Each row was made from one path, in order. Every step used is in the known rows, and no mark comes twice. Write each row's path.
Known rows:
x-h-z: [  7  -5  15   0  -5   4  -3 -13   5   5   7  -5   9   8   5 -13   4   7
  10  -2   7 -22  -7  -8   6 -13  16  -3   3   0  13]
d-u-l: [  8   3  -7 -16 -14  10  -1   5   3   2   8   1  -6   4  20   1   1   6
 -11  10  -8   3  -4  -1   3   9  -3   2  35  -2   4]
y-l-u-h-z-r: [  7   5  17 -10 -10 -11 -28 -15 -27  14  15  16  -3   3   6   4 -15   4
  10  13  -1  -7 -24   0  -3 -13   8  -3  25  13  23]
y-l: [  4   8   2  -4   6  -3  -6  -4   4   0  -1   6  -8 -12   6   2   1   9
   0   2   0  -9 -12  12  -1  -2   3  -9  25  14   0]
h-x: [  7  12   6  -3  -2   1  -7 -10   4   4  18  -7  -7  -5   5   5  10   9
   9   4   4 -11  -7   6   9   3   4 -13  21  10  10]
u-r: [  0   1  -2 -15  -3  -3  -4  -4  -6  -7   8   2 -20   0  11  17   0  10
  -7  -6  -6 -12 -10   6   9   2  -5  -5  27  -4  12]
y-l-u: [ 10  10   3  -6  -3  -5 -11  -6   2  10  10   3  -7  -4   5   2  -8  10
  -3  17  -6  -4  -7   5   2   5  -3   2  22  10   8]
y-l-u-h-x: [ 16  18  12 -10  -6  -5 -31  -4 -10  21  23   2  -9   0   9   7  -2   8
   8  16   2  -8 -17   5  -3  -4   6  -6  28  22   8]
d-u-r: [  2  -1  -4 -24 -15   4   4   1  -6 -12   5  -1 -17  -1  23  13   1  12
 -13  -3  -4  -8 -13   9  -2   1  -1  -4  43   0   2]
l-u-r-z: [ 13  -2  -9 -15  -8  -1 -20   1  -1   5  22   0 -17   3   1  13 -11  11
 -18   4 -11 -12   0 -10  18  19  -7   5  26  -3  18]
x-h-z-r: [  2 -10  11  -2   3  -2  -7 -17  -9  -4   7   1  10   7   4  -3  -2   8
   9   1   4 -16 -17  -6   2  -8  20  -5   6   3  19]
y-l-u-r: [  9   4   0 -17  -6  -5 -12  -3 -10   2  13   8 -21  -7  10  16  -9  14
  -8  10 -11  -7 -13  10   2   8  -5   4  36   5   8]
y-e: [  0  12  10  -6   4  -5  -8 -11  -1   6   9  -6  -1   8   5   3   4  18
  -6  -5   3 -12 -14  -4  11   0   7   3  12   5  15]
s-l: [ 13   7 -10 -10  -6  -4   3  -5   4  -6  -1   4  -3  21   7  -1  -3   7
 -13  -1  -5 -11  -8  -1   5   2 -10 -13  10  -1  14]
s-l-u-z-h-x: [ 19  20  -5 -25   3   1  -8  -7 -12  37  21  -9   7  34   6  -5  -5  15
   7  12   1  -1 -13  -1   1  16  -5  -2   6  -7  11]
u-h-z: [  2   6  19  -7 -16  -5 -18 -12  -9  14  11   4  -2  11   8  -5   0  -2
  11  -5   8 -18 -11  -5   9 -26   7  -9  11   0  20]
x-h: [  5  -2   3  -3   8   1  -5  -4   9  -1   1 -10   6  12   9  -1   3   9
  -1   1   3 -15 -10  -4   3  -5  10  -2   1   3   6]
r-c: [  1   3   4  -1  -3   0   1  -3   5  -2   0  -4   2  18  14  13   5   9
   3  -8 -14  -3  -5  -2  16   1   0  -4  28   1  10]
r-z: [  7   2  -7  -1   5   2 -14  -2  13   2   8  -3  -4  -2  -3  -2  -1   5
  -9  -3   0 -14   0  -7  15   9   1  -7  15   5  10]
z-h: [ -6   8   0  -9  11  -2  -1  -2   1   6   5  -5   0  17  10   1  -2   9
   9   5   5  -8 -12   7  -6  -8   4 -11   5  -4   7]
d-u-r-z-h-x: [  7   1 -11 -25  -1  13 -10   8  -4  -3  23  -4 -13   0  16   8   4  18
  -1   1   7 -13 -19   9 -12  13  14 -17  45   9  -5]
s-l-u-r: [ 19   3 -13 -23 -18  -6  -2  -3  -9  -4  12   6 -17  25  11  13 -14  12
 -22   6 -17 -10  -9  -3   8  13 -18   0  21  -9  21]
s-l-u-z-m: [ 16  10  -8 -24   2  -5  -4 -11 -21  29   9  -5  -1  28   5 -14 -19  16
 -18   3 -16   4 -15 -11   4  13 -12   3  12 -24   7]
x-h-z-e: [ 17  -2  21  -1   2   7   5 -17   2  12   7  -6  10  13   2 -13   5  12
   5  -6  15 -26 -11  -5   0 -16  17 -13  -9  -1   7]
r-z-u: [  9  10 -13  -1  -4   7 -21  -5  10   8   8   0  -7  -6  -9  -2   0   2
 -14   1   3  -7  -3   3  17  10  -1  -2  19   7   1]
l-u-h-z: [  8   8  20  -9 -24  -8 -22 -13 -12  25  22   1  -1  19   7  -6 -10  -1
   9   8   2 -13  -4 -12  13 -18   1   3   8  -4  28]
r-u: [ 11   3  -4 -11  -3   3 -13   4   5  -5   9   1  -6  12   9   0   0  -3
  -5  10  -9   2 -12   2  13   7  -1  -9  25  13   2]
l-u-h-z-r-c: [  5  -1  19  -8 -19  -9 -21 -12 -26  14  17   6   7  33  14  15 -12   5
  13   2 -15  -1 -14 -14  16 -10   6   2  27   0  33]
m-z-r: [  0   2   0  -2   9  -5  -1 -16  -4 -15   4  -5  -6  -7  -1  12 -10   7
   5   1   2  -3 -23   1  17   3   1   1  13   8  18]
s-r-c: [ 10   4   4  -8 -12   1  12   1   2 -13  -4  -1   2  19  10  11  -3  21
   3 -15 -16  -8 -13   4  20   5  -7 -12  35  -4   7]

Which path is each row?
[  3  -7 -11 -14  12   0 -12  -2 -13  -7  14   4 -23  -4   4   2 -11  19
 -21 -10 -12 -12 -19  -5   2   9   3 -12  36 -11   0]
u-r-z-m
[ 15  17  -5  -5  -7   8 -41  -4  -1  19  22  -1  -8  -2  -5   4   7   2
  -5   1  11 -10 -14   2  11   1   9 -10  24  19   1]
r-z-u-h-x
[  3  -8  13  -2   4   2  -1 -16 -10   4  11  -4   4   8   5 -25  -6  16
   4  -3   1 -17 -19  -9  -7 -17  20  -9   9 -13   3]
x-h-z-m
[ -2   4  -1 -24   2   0  -4  -7 -18  13  -2  -6   3   0  15   7  -1   7
  -3  -2   0   8 -18   5   3  10   4   3  31   0   3]
d-u-z-r
[ 14   8 -10 -24   0 -10 -10 -12 -20  21   6   1   4  26   2   6 -16   9
 -13   7 -13   5 -14  -7  12  21 -13   7   9  -8  23]
s-l-u-z-r
[  7  -5 -13 -21 -10  10  -8   7   2 -11   9   0 -16  -6  14   8  -1  11
 -21  -6  -4 -13  -9   0   3  13   2  -6  45   4   0]
d-u-r-z
[  1  -1   1   2   6  -1   3 -12  -5 -18   1  -5   2   9   8  23  -7  11
  10  -8 -10   3 -22  -4  24   6   3   3  28   9  16]
m-z-r-c
[  1  15   4 -21   9  -3 -11  -6  -9  41  12 -14   6  25   6  -2  -9  10
  10  11   2   4  -6  -2   6   6  -2  11   0 -15  10]
l-u-z-h
[ 15   0   1  -2 -17  15 -15 -11   0  16  15   5   4   7   2 -11   4   4
   0   9   1  -8  -7  -4  13  -1  11  10  13  -4   7]
x-h-z-u-l
[  6   2   0 -17 -13  -6  -9  -5  -8   3  17  -1 -19   8  10  17  -9  10
 -10   8 -12  -7  -4  -1  13   7 -10   7  24  -8  19]
l-u-r
[  7  11   9 -11 -11 -10 -25  -3  -7  20  15  -5  -5  23  10   7 -10   1
  -3  12  -3  -6  -7  -9   9  -9  -4   4   7  -1  21]
l-u-h
[ 11   7   2 -16   1  -3 -35   0 -20  -3  22   7  -7  14  12  16   2  -3
   5  13  -6   4 -33   3   4   2  11 -19  33  28   7]
z-r-u-h-x
[  6  -1 -10 -19   4   0 -17   5  -5   9  23  -1 -12  17   5  10 -15  14
  -9   9  -6 -10  -7  -5   2  14  -1   1  17  -8  13]
l-u-r-z-h
[  0  -2 -12 -18  13   2 -12   5  -3  -2  11   2 -13   9   7  11  -5  13
  -6  -5   0 -16 -13   1  -1   7   5 -10  20  -3   5]
u-r-z-h
[ 11  15   5 -16   5  -3 -16  -9  -6  35   7  -3   0  -3   3  -1  -6   9
   1   8  -3   2  -8   4  10  12  -4  13  21   3   3]
y-l-u-z
[  6  -2  -7 -12   5  -2 -16  -1  -9 -13   8   8  -6  10   8  11  -5  -2
  -5  13 -14   8 -22   3   9  12   2 -12  28  16   7]
z-r-u
[ -1   0  13  -4  -4  -2   1 -19 -14   6  13   2  -7  -1   3 -21  -7  12
   6  -4  -3 -11 -14  -2   2 -14   8 -14  21 -15  10]
h-z-m
[  8   2   7   0 -15  10 -10 -16   2  10   8  -3   7   4  -1 -14   4   5
   5   2  11 -16 -10   2   8 -12  15   2   8   2   5]
x-h-z-u
[ 25   2  -9 -21 -13   9  -6  11  -1  -9  11  11  -9  15   7   1  -8   8
 -11   9 -21   4 -18   2  20  21 -12 -10  37   2   1]
s-r-u-l
[  1  18   6 -18  17   3  -9  -8  -8  33  15 -13   4   9   7  -1   9  12
  22   0  12  -3 -15   9   1   4  10  -7  12  -2   1]
u-z-h-x
[  7  14  -5   1  -7   6  -5 -16   6  -1   7  -8  -9 -10  -7   2  -4   3
   0   2  10  -2 -15   8  23   0  -4   8  14   8   2]
m-z-u
[ 11  10  20  -8 -17  -6 -25 -11 -13  23  16  10  -4   4   7  -6 -10   2
  10  10   2 -13 -13  -2   1 -18   5   0  21   9  17]
y-l-u-h-z
[ -2   8   2 -16  17  -3  -6 -12 -18  26   4  -8  -5   3   6 -11  -5  13
  -3  -9  -5   2 -17  -1   5   1   2  -2  18 -19  -3]
u-z-m
[ -2   2  15  -8  -8 -11 -21 -16 -24   6  10  10  -1   9   7   5  -6   0
  11  -3   3 -11 -21  -4   5 -21  10 -12  15   3  27]
u-h-z-r
